Each row was made from one path, in order. Every step used is in the known rows, and no mark comes twice. Write each row's path.
Known rows:
givebon-rano-kime-todon-pufize: [ 0.03 -3.38 -1.98  3.23 -0.18  3.54  1.17 -4.80  2.20 -5.27 -1.00  1.76
  0.16  3.22 -1.86  0.46  3.44 -2.12  0.65  0.88  0.74]
fite-kobor-rano-kime: [-2.10 -2.23 -2.73  3.07  3.98  5.52  2.13 -2.02 -0.16  2.99 -2.17 -3.02
  2.49  0.89 -3.61  5.10  4.76 -3.97  0.98 -1.06  0.72]
todon-kime-rano-givebon-sugal: [ 3.28 -1.25 -1.40 -5.43 -1.23  2.74  1.07 -8.53 -0.22  3.59 -3.03 -5.85
  0.17 -5.74  0.06  1.55 -1.98 -0.94 -1.50 -1.53 -4.89]
fite-givebon-rano-kime-todon: [-1.96 -3.21 -2.59  0.55 -0.45  3.45  1.46 -1.83  0.03 -1.92 -0.62  0.58
  1.49 -0.98 -2.01  2.49  2.79 -1.60  3.36  1.41  0.90]
kobor-rano: [-0.54  0.75 -0.84  0.75  0.67  1.30  1.21 -0.29 -1.01  2.17  0.61 -2.10
  1.73 -0.75  0.30  2.29  1.45 -1.12  1.39 -0.73  0.43]
fite-pufize-todon-kime-rano-givebon-sugal: [ 0.90 -2.87  0.28 -5.02 -2.37  0.44  4.28 -8.10  0.82 -2.41 -4.43 -4.41
 -2.03 -1.44 -2.85 -0.50 -3.01 -0.69 -1.66  0.58 -5.74]
todon-pufize-fite: [ 0.08  0.87 -0.15  4.36 -0.88 -3.80 -1.82 -0.78  0.56 -5.37  1.00  0.81
 -1.14  4.84 -1.64  0.27  1.55  1.03 -0.90  0.99 -1.54]
kobor-rano-givebon-fite-pufize-todon-kime: [-2.53 -1.56 -1.31 -2.03 -0.26 -0.54  4.59 -4.50 -0.44 -1.63 -0.21 -0.16
 -0.47  0.70 -3.90  2.68 -0.24 -1.73  0.29  2.05  0.95]
pufize-todon-kime-rano-givebon-fite-kobor: [-1.04 -1.96 -2.85 -1.29  0.83  3.15  4.06 -6.71  0.61  1.20 -0.85 -2.11
  1.16  0.67 -6.00  2.37 -0.69 -2.16 -3.50  0.35  0.27]
kime-todon-pufize-fite-givebon: [-1.49  0.27  1.06  4.63 -2.81 -5.79 -0.54  1.05 -0.21 -6.86  0.50  3.27
 -2.08  4.00 -3.67  0.67  1.80  2.28  2.79  2.37 -1.76]
kime-todon-pufize-fite-givebon-rano: [-2.38 -0.58 -0.56  5.24 -2.16 -3.31 -0.86 -1.54  0.01 -7.48  2.25  1.92
  0.49  3.01 -2.99  1.01  2.62  1.18  2.07  2.41  0.08]
givebon-rano: [-1.02 -0.93 -1.70  0.66  0.74  2.31 -0.31 -2.50  0.18 -0.60  1.76 -1.37
  2.60 -1.06  0.66  0.43  0.72 -1.14 -0.74  0.06  1.89]
pufize-todon: [-0.94 -1.76  2.17 -0.09 -0.32  0.05  2.33  0.94  0.90 -2.83 -0.41  0.17
 -0.63  2.06 -1.38 -1.43 -1.17 -0.01 -0.53  1.64 -0.74]
fite-pufize-todon: [-2.27 -1.54  1.69  0.50 -1.26 -2.41  3.16  0.43  1.16 -6.01 -1.30  1.35
 -2.25  4.24 -3.02 -2.09 -1.10  0.27 -0.09  2.18 -0.89]
todon-pufize-fite-kobor-rano-kime: [-1.91 -1.36 -2.89  7.36  3.08  1.76  0.36 -2.76  0.34 -2.36 -1.17 -2.20
  1.26  5.69 -5.23  5.18  6.34 -2.92  0.06 -0.15 -0.81]
rano-kime-todon: [ 0.73 -1.86 -0.78 -0.35  0.28  2.62  2.62 -1.63  1.73 -0.72 -4.13  3.34
 -1.10  1.48 -2.40  0.27  1.93 -1.79 -0.45  0.75 -0.23]
kime-todon-pufize-fite-kobor-rano: [-2.35  0.08  0.65  7.81  1.95 -1.68  1.85 -1.89  1.14 -3.49 -1.46  2.18
  0.48  5.53 -6.25  2.22  4.62 -1.11 -0.81  0.84  0.56]
todon-kime-rano: [ 2.52 -0.77 -5.02  0.05 -1.29  2.99  1.04 -5.01  1.22  0.02 -1.72 -2.79
 -0.41 -0.11 -0.83  0.38 -1.60 -1.07 -3.30 -2.44 -1.50]
fite-pufize-todon-kime-rano-givebon: [ 0.18 -2.09 -3.06 -2.28 -3.01  0.39  4.15 -7.00  1.11 -2.63 -1.64 -3.61
 -2.45  1.58 -3.32 -0.74 -1.53  0.22 -0.86  1.03 -3.87]
givebon-fite-pufize-todon: [-3.09  0.09  1.07 -0.47 -0.69 -3.23  3.55  0.77  0.45 -6.01 -0.61  4.75
 -1.05  4.72 -4.05 -0.78 -1.64 -0.87 -1.68  2.02  1.98]
kobor-fite-pufize-todon-kime: [-0.86 -2.69 -0.90 -0.93 -1.50 -2.73  5.85 -2.05  3.27 -7.05 -2.76  2.20
 -3.60  3.06 -3.79 -0.30 -0.20 -1.42 -1.97  1.54  0.30]
kobor-fite-pufize-todon-kime-rano: [ 0.64 -0.90 -4.12 -1.49 -3.12 -1.51  7.13 -4.57  3.17 -5.79 -2.85 -0.08
 -2.62  3.58 -3.98 -0.15 -0.58 -1.68 -3.29 -0.35 -1.08]
kime-rano-givebon-sugal: [ 2.36  1.31  0.41 -5.98 -1.53  1.15  1.35 -5.95 -1.57  4.84 -1.49 -5.54
  1.53 -5.02  0.66  1.34 -0.65 -0.07  0.24 -0.93 -4.81]
todon-pufize-fite-kobor-rano-givebon: [-2.43  0.70 -0.51  5.08  2.00 -1.43 -0.18 -4.10 -1.40  0.86  2.19 -4.07
  1.67  2.22 -4.08  4.57  5.65 -0.05  2.17  1.47 -1.40]

Which path is each row?
[-1.58 -2.90 -0.79  5.96  2.31  3.73  3.08 -2.97  1.34 -1.75 -3.06  0.60
  0.21  4.40 -5.50  3.45  5.56 -3.21  2.06 -0.21  0.36]
fite-kobor-rano-kime-todon-pufize
[-2.64 -1.31 -1.89  0.81 -0.78  0.88 -1.14 -0.30 -1.84 -1.23  3.47 -2.71
  2.55 -2.41  0.29  2.13  0.90  0.13  3.74  0.59  1.16]
fite-givebon-rano
[ 0.10 -2.47 -3.31  0.59 -2.63  0.56  4.14 -4.57  2.36 -5.94 -3.07 -1.31
 -2.61  4.19 -3.86 -1.67 -2.74 -0.80 -3.26 -0.33 -2.50]
fite-pufize-todon-kime-rano
[ 1.38 -1.33 -0.57 -6.89 -2.96 -1.51  7.24 -7.99  1.63 -2.24 -4.23 -3.18
 -2.08 -2.04 -3.06  1.01 -0.80 -1.52 -1.68  0.40 -4.45]
kobor-fite-pufize-todon-kime-rano-givebon-sugal
[-0.33 -2.96 -2.38  0.29  1.02  4.97  2.24 -4.16  1.97 -1.38 -2.34  2.01
  1.44  0.30 -1.63  0.81  2.70 -2.95 -1.11  0.90  1.67]
givebon-rano-kime-todon
[ 1.79 -2.23 -2.59 -2.84 -2.13  2.80  3.29 -6.64  0.90  0.59 -0.71 -4.90
 -0.81 -0.55 -1.72 -0.04 -1.46 -0.01 -1.34  0.59 -3.73]
pufize-todon-kime-rano-givebon
[-1.53 -0.25  4.35  2.44  2.13 -1.91  2.08 -5.49 -0.35  0.20 -2.81 -0.98
  1.02 -0.08 -5.35  3.36  4.35 -0.90  0.90  1.75 -2.72]
kime-todon-pufize-fite-kobor-rano-givebon-sugal
[ 0.38 -0.70  1.94  2.94 -1.60 -1.77  0.89 -0.96  1.56 -4.67 -0.88  3.53
 -2.25  3.44 -1.97 -1.62  0.81  0.72  1.02  0.97 -0.39]
kime-todon-pufize
[-1.50  2.03 -1.88 -3.89 -2.75 -2.07  4.82 -4.13 -0.92 -1.25  0.72  0.09
  0.14  2.75 -3.71  0.22 -0.94 -0.04 -0.77  1.65 -0.78]
kime-rano-givebon-fite-pufize-todon
[-1.05  1.01 -1.14 -1.78 -1.97 -3.40  2.24  2.21 -1.22 -0.40  1.93 -0.20
  0.03 -1.98 -0.58  3.34  2.38  0.32  4.39  0.43  0.61]
kobor-fite-givebon
[-0.41 -2.55 -3.93  0.37  1.49  5.42  0.18 -3.78  0.66 -0.44 -0.10 -1.67
  2.32 -0.10  0.06  2.06  2.60 -2.87 -0.44  0.09  1.07]
givebon-rano-kime
[ 1.00 -2.30 -0.24  2.49 -0.86  1.31  1.48 -2.21  1.93 -4.51 -2.76  3.10
 -2.39  4.22 -2.59  0.07  2.67 -1.01  1.30  0.80 -1.25]
rano-kime-todon-pufize
[ 0.14 -0.31 -1.74  4.73  0.13  0.17  2.10 -2.69  1.28 -3.97 -2.49  1.95
 -0.47  5.58 -3.64  2.81  4.98 -1.79 -0.07  0.92 -1.33]
kobor-rano-kime-todon-pufize-fite
[ 1.60 -2.51 -2.84 -0.03 -1.70  3.02  3.29 -4.09  2.07 -2.89 -2.19 -2.65
 -0.96  1.98 -2.31 -0.97 -2.75 -1.05 -3.76 -0.79 -2.32]
pufize-todon-kime-rano
[ 0.82 -0.72 -3.88 -4.19 -3.58 -1.54  7.10 -6.94  1.86 -2.35 -1.40 -2.40
 -2.38  1.03 -3.52  0.81  0.65 -0.59 -0.94  0.92 -2.55]
kobor-fite-pufize-todon-kime-rano-givebon
[-2.11 -1.21 -1.88  4.61  3.81  2.68  3.49 -2.55  1.39  0.52 -4.72  1.89
  1.67  3.46 -6.65  4.21  5.79 -3.68 -2.35  0.80  0.68]
pufize-fite-kobor-rano-kime-todon
[-2.35 -1.32 -1.39  4.78  2.79  2.84  3.49 -2.67  0.63 -1.73 -2.30  3.81
  1.34  4.85 -6.53  4.78  5.11 -4.25  0.47 -0.09  3.25]
givebon-fite-kobor-rano-kime-todon-pufize
[-2.22 -2.01 -3.22  1.94 -0.16  0.94  0.78 -2.03  0.24 -3.46 -1.01  1.68
  1.70  1.08 -3.43  3.01  3.81 -1.36  0.64  2.35  0.35]
pufize-fite-givebon-rano-kime-todon
[-1.35 -4.15 -0.11  1.09 -1.03 -0.87  2.92 -2.08  2.42 -7.33 -3.01  1.13
 -3.67  3.65 -3.55 -1.92 -2.42 -0.64 -1.88  1.57 -1.07]
fite-pufize-todon-kime
[-0.90  1.58 -1.37 -1.37 -1.38 -4.30  3.82 -0.43  1.01 -2.88 -0.78  2.46
 -1.66  1.51 -1.68  0.92  2.17 -0.62  0.33  0.39  1.20]
kobor-fite-pufize
[-2.80  0.30 -0.25  1.51  2.97  0.40  0.76 -0.13 -0.23  0.68 -0.19  2.83
  1.90  1.30 -4.35  2.45  0.92 -2.19 -2.18 -0.27  3.98]
givebon-fite-kobor
